What can hang from each mark
dideb: pitire somik
nufo: somik
bibo: maralor pitire somik
toda: zevi
maralor: bibo
pitire: dideb nufo zevi
zevi: pitire somik toda
nutis: maralor
somik: dideb kesok nufo zevi
kesok: maralor pitire somik

Every row comes from one small tree of marks. Brackets hold a mark, then the marks that hang from it, in alphabetical order. Every link used is in the known rows. Which tree was each row made from?
Known rows
{dideb {pitire {zevi toda}} {somik {kesok maralor} nufo}}:  .21 -.21  .10 -.15  .03 -.02 -.25 -.04  .02  .06  .17  .11 -.05 -.03  .15  .06  .04  .11 -.33  .29  .05 -.03 -.01 -.14  .00 -.37 -.10 -.18  .19  .11 -.02  .27  .00 -.02  .01 -.08 -.09 -.01
{nutis {maralor bibo}}:  .03 -.12 -.11  .01 -.01 -.01 -.09 -.28 -.04  .01 -.08  .10  .07  .09  .06  .06 -.06  .06 -.09  .09  .07  .00 -.09 -.04  .07 -.24 -.04 -.12 -.07  .01  .11  .05 -.02 -.02 -.02 -.01  .00  .02
{pitire {dideb {somik {kesok maralor} nufo}} {zevi toda}}:  .08 -.22  .10 -.10  .01 -.01 -.23  .07  .02  .06  .18  .02 -.06 -.10  .12  .01 -.06  .04 -.29  .24  .11 -.10 -.02 -.22  .09 -.50 -.14 -.20  .07 -.01 -.08  .29 -.05 -.06  .01  .02  .00 -.06
{maralor {bibo pitire {somik dideb kesok nufo {zevi toda}}}}:  .12 -.08 -.09  .13  .09 -.12 -.24 -.10 -.02  .08  .06  .17 -.08 -.05  .13 -.02  .06  .04 -.30  .22 -.08 -.02 -.32  .02 -.06 -.41  .03 -.09  .18  .00 -.07  .39 -.02 -.15  .05 -.08  .03 -.09
{bibo {pitire nufo zevi}}:  .02 -.02  .06 -.13 -.04  .02 -.05 -.11  .00 -.13  .14  .09 -.05 -.12 -.02  .14 -.02  .04 -.24  .18 -.01 -.09 -.12  .07  .03 -.30 -.07 -.11  .08 -.01 -.11  .06  .03 -.03  .03 -.22  .11 -.07
{nufo {somik {dideb pitire} {zevi toda}}}:  .16 -.15  .02 -.09  .15 -.07 -.08 -.03 -.09  .16  .06  .08 -.13 -.07  .08 -.08 -.06  .04 -.17  .12 -.04 -.06 -.12 -.10 -.09 -.28 -.06 -.10  .10 -.07 -.08  .31 -.03 -.14  .03  .06 -.07 -.14
{toda zevi}: -.01 -.08 -.02 -.15 -.03  .07 -.01 -.20 -.01 -.01  .04  .12 -.02 -.03  .00  .06 -.09  .02 -.09 -.04  .10 -.09 -.02  .03  .02 -.18 -.09 -.29  .00  .05  .03 -.03 -.04 -.02  .00 -.02  .02 -.05
{kesok pitire {somik zevi}}:  .01 -.03 -.12 -.21  .00  .01 -.17 -.12  .11  .01  .00  .21  .12 -.09  .13 -.02  .12  .03 -.14  .09  .04 -.05  .08  .01  .01 -.24 -.04  .00  .09 -.02 -.04  .19 -.12 -.08  .00 -.03  .04 -.10
{pitire {nufo {somik dideb {kesok maralor}}} {zevi toda}}:  .02 -.11  .03 -.07  .06  .00 -.10 -.03 -.13  .00  .14 -.01 -.13 -.10  .05  .03 -.02  .06 -.22  .21  .08 -.12 -.01 -.24  .13 -.48 -.16 -.22  .03 -.15 -.08  .20 -.02 -.16  .01 -.02  .02 -.10
{bibo maralor {pitire dideb {zevi toda}} {somik kesok nufo}}:  .17 -.04  .08 -.08 -.06 -.04 -.27 -.04 -.01 -.08  .17  .17 -.16 -.27  .09  .02  .04  .02 -.47  .30 -.07  .09 -.25 -.16  .01 -.53  .03 -.12  .03 -.03 -.01  .32  .12  .03  .10 -.12  .08 -.13
{somik nufo}: -.02 -.14 -.02 -.09 -.05 -.05 -.11 -.04  .03  .05  .06  .12  .05 -.08 -.01  .06  .06  .01 -.10  .15  .01 -.07 -.02  .02  .02 -.24 -.04 -.04  .06 -.01  .02  .02 -.05 -.06  .03 -.04 -.08 -.07
{somik dideb {kesok {maralor bibo}} zevi}: -.02 -.01 -.21  .00  .23  .03 -.20 -.16  .01  .07  .02  .13 -.09  .02  .14  .01  .06  .13 -.21  .05 -.02 -.03 -.06 -.02  .05 -.48  .00 -.04  .07 -.05  .21  .43 -.07 -.14  .00  .03 -.10 -.05
{nufo {somik dideb}}:  .00 -.10 -.04 -.01  .04 -.06  .00  .02 -.09  .13  .03  .05 -.06 -.07  .01 -.05 -.03  .02 -.10  .09  .00 -.08 -.06 -.17 -.04 -.26 -.04 -.09  .04 -.04 -.03  .12 -.11 -.15  .05  .07 -.06 -.13
{pitire dideb nufo {zevi somik}}: -.01 -.12  .08 -.19  .00  .06 -.07  .13  .01 -.04  .22 -.07  .02 -.14  .03  .04 -.11  .07 -.24  .21  .14 -.14 -.11 -.15  .15 -.46 -.17 -.11  .02 -.04 -.23  .09 -.05 -.06  .03 -.10  .12 -.07
{bibo maralor {pitire dideb nufo} {somik kesok}}:  .12  .12  .04 -.07 -.09  .09 -.16  .01 -.02 -.12  .18  .19 -.14 -.27  .05  .06  .12 -.08 -.45  .27 -.04  .10 -.23 -.17  .00 -.52  .07  .04  .04  .01  .02  .17  .09  .07  .11 -.14  .14 -.10
{somik {dideb {pitire nufo}}}:  .00 -.09  .03 -.10  .15 -.01 -.06 -.07 -.04 -.02  .13  .12 -.04 -.08  .07  .07  .04 -.03 -.18  .20 -.01 -.05 -.11 -.07 -.02 -.32 -.04  .01  .13  .02 -.04  .15 -.01 -.02  .03 -.04 -.06 -.08
{maralor {bibo {pitire {dideb {somik kesok}}}}}:  .07 -.03 -.04  .12 -.02  .00 -.10 -.04  .07  .06  .06  .09 -.02  .00  .10 -.01 -.01 -.03 -.28  .18  .04 -.07 -.19 -.03 -.06 -.35  .01 -.04  .14  .05 -.07  .22 -.07 -.11  .02 -.06  .10 -.01
{toda {zevi {pitire {nufo somik}}}}:  .07 -.12 -.02 -.26 -.03  .06 -.02 -.17 -.10  .00  .07  .05 -.06 -.06  .01  .01 -.09  .01 -.15  .09  .08 -.11 -.12 -.03  .00 -.27 -.15 -.34  .01  .00 -.06 -.05 -.03 -.10  .00 -.13  .13 -.10
{zevi {pitire {nufo {somik dideb {kesok {maralor bibo}}}}} toda}:  .09 -.16 -.02 -.08  .03 -.02 -.13 -.10 -.16  .07  .02  .02 -.03 -.03  .15 -.10  .07 -.06 -.21  .28  .05 -.11 -.18 -.21  .00 -.45 -.09 -.17  .08 -.19 -.01  .16  .02 -.23  .01 -.02  .14 -.11
{somik {dideb {pitire nufo}} kesok zevi}:  .07  .01 -.05 -.15  .27  .00 -.16 -.07 -.03  .05  .18  .14 -.16 -.11  .08  .07  .10  .11 -.24  .12 -.08  .01 -.08  .02 -.03 -.47 -.02  .03  .16  .01 -.01  .37 -.02 -.06  .02 -.07 -.11 -.09
{nutis {maralor {bibo {pitire dideb nufo zevi} {somik kesok}}}}:  .11 -.05 -.07  .01 -.01 -.01 -.16 -.25 -.04 -.08  .04  .09 -.04  .00  .09  .10 -.05  .07 -.29  .23  .04  .03 -.23 -.10  .07 -.46 -.06 -.12 -.01  .05 -.03  .19  .02  .00  .01 -.15  .11  .00
{pitire {zevi toda}}:  .01 -.14  .12 -.13 -.05 -.02 -.07 -.15 -.04  .00  .07  .06 -.02 -.09  .02  .05 -.10  .07 -.10  .07  .10 -.12 -.02 -.02  .08 -.22 -.06 -.24  .03 -.08 -.07  .08  .00 -.07  .03  .01  .03 -.06
{zevi pitire {somik dideb {kesok maralor} nufo} toda}:  .07 -.27 -.02 -.15  .08 -.09 -.29  .08 -.18  .15  .03  .05  .10 -.07  .20 -.21  .17  .10 -.20  .29 -.04 -.05 -.23 -.25 -.03 -.51 -.06 -.12  .09 -.12  .10  .22  .05 -.19  .03  .02  .04 -.17
{kesok {pitire {zevi somik}}}: -.01 -.06 -.02 -.16 -.04 -.03 -.09 -.10  .02 -.06  .03  .05  .06 -.12  .09  .00  .00  .14 -.18  .12  .07 -.08  .00 -.03  .04 -.25 -.05 -.05  .06  .00 -.05  .08 -.03 -.09  .00 -.06  .08 -.09
{bibo {pitire dideb {zevi toda}} {somik nufo}}:  .12 -.14  .11 -.09 -.07 -.08 -.21 -.04  .02 -.04  .16  .11 -.08 -.19  .08  .03 -.03 -.03 -.33  .30 -.03 -.06 -.29 -.07 -.04 -.41 -.05 -.14  .12  .01 -.18  .22  .05 -.03  .08 -.13  .12 -.13
{nutis {maralor {bibo pitire}}}:  .07 -.10 -.10  .03 -.01 -.03 -.10 -.29 -.03 -.03 -.09  .13  .06  .08  .07  .06 -.04  .05 -.15  .14  .00  .02 -.16  .00  .01 -.25 -.03 -.09 -.03  .02  .11  .09  .03 -.01 -.01 -.08  .04  .01
{nutis {maralor {bibo {somik kesok nufo}}}}:  .09 -.10 -.14  .04 -.04 -.05 -.19 -.25 -.05  .03 -.03  .14  .03  .05  .07  .06  .02  .09 -.16  .17  .05  .06 -.13 -.09  .08 -.34 -.02 -.12 -.02  .06  .08  .11 -.03 -.03  .01 -.05 -.02  .00

Which tree is each row?
 .07 -.09 -.10 -.02  .07 -.05 -.15 -.17 -.05  .07  .02  .10 -.03 -.01  .12 -.02 -.05  .04 -.20  .12  .03 -.06 -.30  .03  .00 -.30  .02 -.15  .13  .02 -.07  .27 -.08 -.13  .05 -.05  .07 -.07 | {maralor {bibo {somik dideb {zevi pitire}}}}
 .12 -.16  .05 -.08  .05 -.01 -.22  .16  .02  .16  .17  .07 -.07 -.13  .08 -.02  .02 -.02 -.23  .16  .04 -.05 -.06 -.12 -.01 -.46 -.08 -.05  .11  .02 -.10  .28 -.10 -.06  .03  .04 -.04 -.10 | {pitire {dideb {somik kesok nufo {zevi toda}}}}
 .05 -.09 -.02  .00 -.03  .04 -.19  .03 -.01  .04  .02  .05  .11 -.04  .21 -.14  .13 -.02 -.25  .23  .13 -.10 -.06 -.27  .06 -.49 -.07  .02  .08 -.14  .04  .16  .02 -.17 -.01  .06  .14 -.06 | {zevi {somik {kesok {maralor bibo} {pitire dideb nufo}}} toda}
 .06 -.08  .06 -.06 -.05  .01 -.16  .12 -.06  .06  .08  .06  .08 -.15  .13 -.12  .14  .00 -.19  .20  .10 -.08 -.05 -.24  .01 -.44 -.04  .04  .09 -.12 -.07  .10  .00 -.14  .01  .06  .13 -.12 | {zevi {somik {kesok {pitire dideb nufo}}} toda}
-.04 -.13  .03 -.14  .06  .01 -.08  .10 -.10 -.04  .19 -.02  .03 -.12  .02  .05 -.06  .15 -.18  .17  .08 -.11 -.11 -.11  .15 -.38 -.14 -.17  .05 -.02 -.17  .10 -.05 -.08  .03 -.11  .04 -.09 | {pitire nufo {zevi {somik dideb}}}
 .07 -.03 -.01  .12  .03 -.06 -.16 -.13 -.06 -.03  .11  .11 -.09 -.06  .10  .05  .01  .03 -.32  .25  .03 -.05 -.29 -.07  .03 -.43 -.01 -.17  .16 -.01 -.15  .27 -.01 -.14  .05 -.14  .13 -.06 | {maralor {bibo {pitire nufo {zevi toda}} {somik dideb kesok}}}
 .06 -.01 -.05  .08  .01 -.02 -.05 -.09  .05 -.01  .11  .01 -.09 -.03  .06  .04 -.07  .02 -.32  .24  .06 -.11 -.19 -.04  .02 -.44 -.07 -.11  .08 -.05 -.16  .22 -.05 -.18  .01 -.15  .15 -.03 | {maralor {bibo {pitire dideb {nufo {somik kesok}} zevi}}}
 .16 -.17 -.04 -.09  .02 -.01 -.21 -.25 -.09  .01  .00  .08  .00  .02  .14  .01 -.08 -.02 -.21  .21  .07  .00 -.26 -.10  .07 -.41 -.09 -.16 -.02 -.04 -.03  .19  .03 -.02  .00 -.06  .13 -.04 | {nutis {maralor {bibo {somik {zevi {pitire dideb nufo} toda}}}}}
 .08 -.13  .00 -.03 -.06 -.03 -.18  .14 -.02  .15  .14  .11  .00 -.08  .01  .04  .11  .07 -.17  .17  .03 -.02  .02 -.10  .00 -.31 -.03 -.08  .14  .13 -.05  .10 -.14 -.06  .04 -.03 -.10 -.06 | {dideb {somik kesok nufo}}
 .05 -.05 -.10 -.06 -.01  .10 -.09 -.11 -.01 -.03  .06  .09  .05  .03  .09 -.02 -.01  .09 -.25  .09  .09 -.08 -.14 -.08  .05 -.36 -.12 -.25  .05  .04  .06  .06 -.01 -.09 -.02 -.12  .11 -.02 | {toda {zevi {somik {kesok {maralor {bibo {pitire nufo}}}}}}}
 .08 -.11 -.03 -.04 -.05 -.05 -.21  .10  .01  .09  .11  .13  .00 -.11  .06  .03  .15  .06 -.21  .20  .02 -.01  .05 -.10 -.02 -.33 -.03 -.01  .15  .11 -.03  .14 -.13 -.07  .01 -.04 -.06 -.08 | {dideb {somik {kesok pitire} nufo}}
 .07 -.24 -.09 -.30  .04  .04 -.30 -.09  .09  .07  .03  .17  .16 -.01  .21 -.10  .09 -.03 -.20  .25  .03 -.10 -.05 -.13  .05 -.43 -.14 -.13  .05 -.12  .09  .28 -.04 -.09  .02 -.01  .04 -.09 | {kesok maralor {somik nufo {zevi {pitire dideb} toda}}}
 .03 -.07 -.05 -.10  .11  .05 -.14  .06 -.05  .04  .11  .08  .07 -.03  .13 -.05  .14  .11 -.24  .20  .03 -.03 -.09 -.22  .01 -.44 -.04  .03  .12  .03  .09  .18 -.01 -.08  .03 -.03 -.03 -.06 | {zevi {somik {dideb {pitire nufo}} {kesok maralor}}}
 .02 -.16 -.11 -.06  .23 -.06 -.31 -.05 -.04  .12  .07  .16 -.08 -.08  .14 -.02  .15  .09 -.21  .16 -.10 -.02 -.04 -.08  .03 -.55 -.07 -.04  .07 -.12  .19  .44  .00 -.12  .01  .06 -.18 -.13 | {somik dideb {kesok maralor} nufo {zevi toda}}
 .02  .00 -.06 -.08 -.06  .01 -.10  .05 -.02  .06  .03  .08  .10 -.11  .07 -.08  .14  .14 -.15  .09  .05 -.03  .00 -.12 -.01 -.31  .02  .04  .08  .01  .03  .05 -.05 -.13  .02 -.01  .05 -.08 | {zevi {somik {kesok pitire}}}
 .14 -.24 -.10 -.05  .08 -.11 -.26 -.26 -.13  .06 -.04  .12  .01  .03  .15 -.02 -.04  .07 -.17  .21 -.02  .03 -.29 -.07  .04 -.37 -.06 -.19 -.01 -.01  .03  .26  .02 -.05  .01 -.03  .01 -.07 | {nutis {maralor {bibo {somik dideb nufo {zevi pitire toda}}}}}
 .14 -.13 -.12 -.01  .03 -.05 -.21 -.23  .00 -.01 -.01  .14  .00  .02  .11  .05 -.05  .04 -.25  .21 -.03  .04 -.27 -.02  .01 -.39 -.05 -.08 -.01  .05  .03  .24  .01  .01  .01 -.11  .04 -.03 | {nutis {maralor {bibo {pitire dideb} {somik nufo zevi}}}}
 .02 -.05 -.01  .04  .01  .00 -.06 -.14  .07 -.08  .10  .04 -.02 -.02  .07  .07 -.10 -.03 -.29  .23  .07 -.13 -.22  .04  .04 -.38 -.07 -.10  .09 -.04 -.14  .18 -.01 -.11  .01 -.15  .16 -.01 | {maralor {bibo {pitire dideb nufo zevi}}}
 .11 -.04  .07 -.07 -.05  .06 -.11  .06  .02 -.05  .10  .16 -.07 -.18  .07  .00 -.01 -.08 -.37  .19 -.04  .05 -.17 -.11 -.05 -.33  .04 -.01  .01  .03  .07  .18  .05  .10  .07 -.05  .07 -.09 | {bibo maralor {pitire {dideb somik}}}
-.04 -.09 -.17 -.04 -.06  .10 -.13 -.19  .13  .01 -.05  .18  .23  .14  .16 -.03  .06 -.03 -.14  .16  .15 -.11  .03 -.14  .12 -.25 -.06 -.13  .05 -.04  .13  .12 -.11 -.10  .02  .02  .04  .04 | {kesok {maralor bibo} somik}
-.01 -.11  .03 -.18 -.01  .01 -.18 -.03  .09 -.10  .13  .11  .09 -.16  .16  .01  .04 -.08 -.23  .28  .15 -.12  .06 -.18  .12 -.44 -.15 -.06  .06 -.11 -.22  .18 -.07 -.09 -.01 -.03  .17 -.10 | {kesok {pitire dideb nufo {zevi toda}} somik}
 .06 -.19  .13 -.21 -.03 -.01 -.11 -.10 -.08  .07  .03  .05  .01 -.11  .13 -.10  .00 -.11 -.14  .17  .06 -.12 -.18 -.10 -.07 -.35 -.04 -.12  .06 -.14 -.05  .08  .04 -.11  .04  .06  .16 -.12 | {zevi {pitire dideb} toda}
 .07 -.25  .08 -.07 -.08 -.07 -.16  .15 -.08  .15  .05  .07  .16 -.08  .07 -.12  .07  .03 -.09  .18  .04 -.10 -.11 -.15  .01 -.26 -.07 -.10  .08 -.08 -.06  .03  .00 -.12  .04  .05  .01 -.11 | {zevi {somik nufo} toda}
 .03 -.19 -.01  .02  .07 -.14 -.25  .16 -.11  .13  .06  .10  .08 -.14  .16 -.16  .19  .08 -.16  .23 -.03 -.04 -.09 -.23 -.02 -.45 -.04  .01  .11 -.09 -.01  .22 -.01 -.18  .01  .08 -.03 -.17 | {zevi {somik dideb {kesok pitire} nufo} toda}
 .14  .01  .02 -.09 -.05 -.03 -.24 -.04  .02 -.09  .18  .16 -.16 -.26  .06  .06  .04  .07 -.48  .28 -.09  .11 -.25 -.12  .01 -.53  .05 -.09  .02  .04  .01  .30  .09  .05  .10 -.16  .06 -.12 | {bibo maralor {pitire dideb zevi} {somik kesok nufo}}
 .07 -.11 -.07 -.01  .00 -.01 -.10 -.29 -.04 -.09 -.02  .09  .02  .05  .06  .11 -.08  .09 -.20  .18  .03  .00 -.16  .00  .09 -.32 -.08 -.15 -.04  .01  .03  .10  .03 -.01 -.02 -.16  .07  .01 | {nutis {maralor {bibo {pitire nufo zevi}}}}
 .03 -.11  .09 -.10 -.03  .09 -.08  .18  .01  .02  .21  .04 -.01 -.13  .03  .07 -.01 -.14 -.23  .22  .13 -.10 -.05 -.17  .06 -.40 -.12 -.01  .09  .04 -.19  .06 -.12  .01  .03 -.03  .06 -.06 | {pitire {dideb somik} nufo}
 .19  .00  .05 -.13  .11  .02 -.24 -.07 -.12  .00  .16  .23 -.19 -.22  .12  .02  .09  .02 -.37  .18 -.06  .13 -.19 -.16  .02 -.46  .07 -.06  .08 -.02  .05  .37  .09  .05  .09 -.01 -.04 -.12 | {bibo maralor {somik {dideb {pitire nufo}} kesok {zevi toda}}}
 .02 -.15 -.07  .09  .06 -.11 -.12 -.06  .01  .02  .05  .06  .05  .01  .09 -.01 -.06  .12 -.25  .22 -.02 -.09 -.27  .03  .01 -.31 -.04 -.15  .11  .01 -.09  .24 -.03 -.15  .02 -.13  .06 -.05 | {maralor {bibo {pitire {zevi {somik dideb nufo}}}}}
 .02 -.06  .03 -.09 -.03  .06  .00  .09  .00  .03  .15 -.01 -.06 -.13  .00  .02 -.03 -.13 -.19  .21  .11 -.13 -.04 -.19  .04 -.42 -.13  .00  .02 -.08 -.16  .04 -.09 -.10  .03 -.02  .08 -.10 | {pitire dideb {nufo somik}}
 .01 -.17 -.01 -.22  .06 -.02 -.12  .12 -.18  .05  .10  .00  .10 -.11  .09 -.11  .06  .07 -.16  .23  .01 -.08 -.26 -.15  .00 -.38 -.07 -.09  .09 -.03 -.10  .06 -.02 -.13  .05 -.09  .12 -.15 | {zevi {pitire nufo} {somik dideb}}
-.01 -.12 -.01 -.17  .10 -.01 -.12 -.04  .02 -.01  .15  .15  .09 -.06  .10  .03  .04  .04 -.17  .22  .06 -.06 -.04 -.13  .05 -.31 -.08 -.13  .12  .02 -.15  .19 -.10 -.04  .04 -.06 -.01 -.07 | {kesok {somik {dideb {pitire nufo zevi}}}}
 .10 -.14  .12 -.14  .02  .08 -.14  .18  .00  .06  .21  .04 -.05 -.14  .06  .04 -.04 -.13 -.23  .19  .11 -.11 -.08 -.13  .06 -.43 -.14 -.04  .10 -.02 -.21  .18 -.08 -.01  .02 -.01  .07 -.08 | {pitire {dideb {somik {zevi toda}}} nufo}
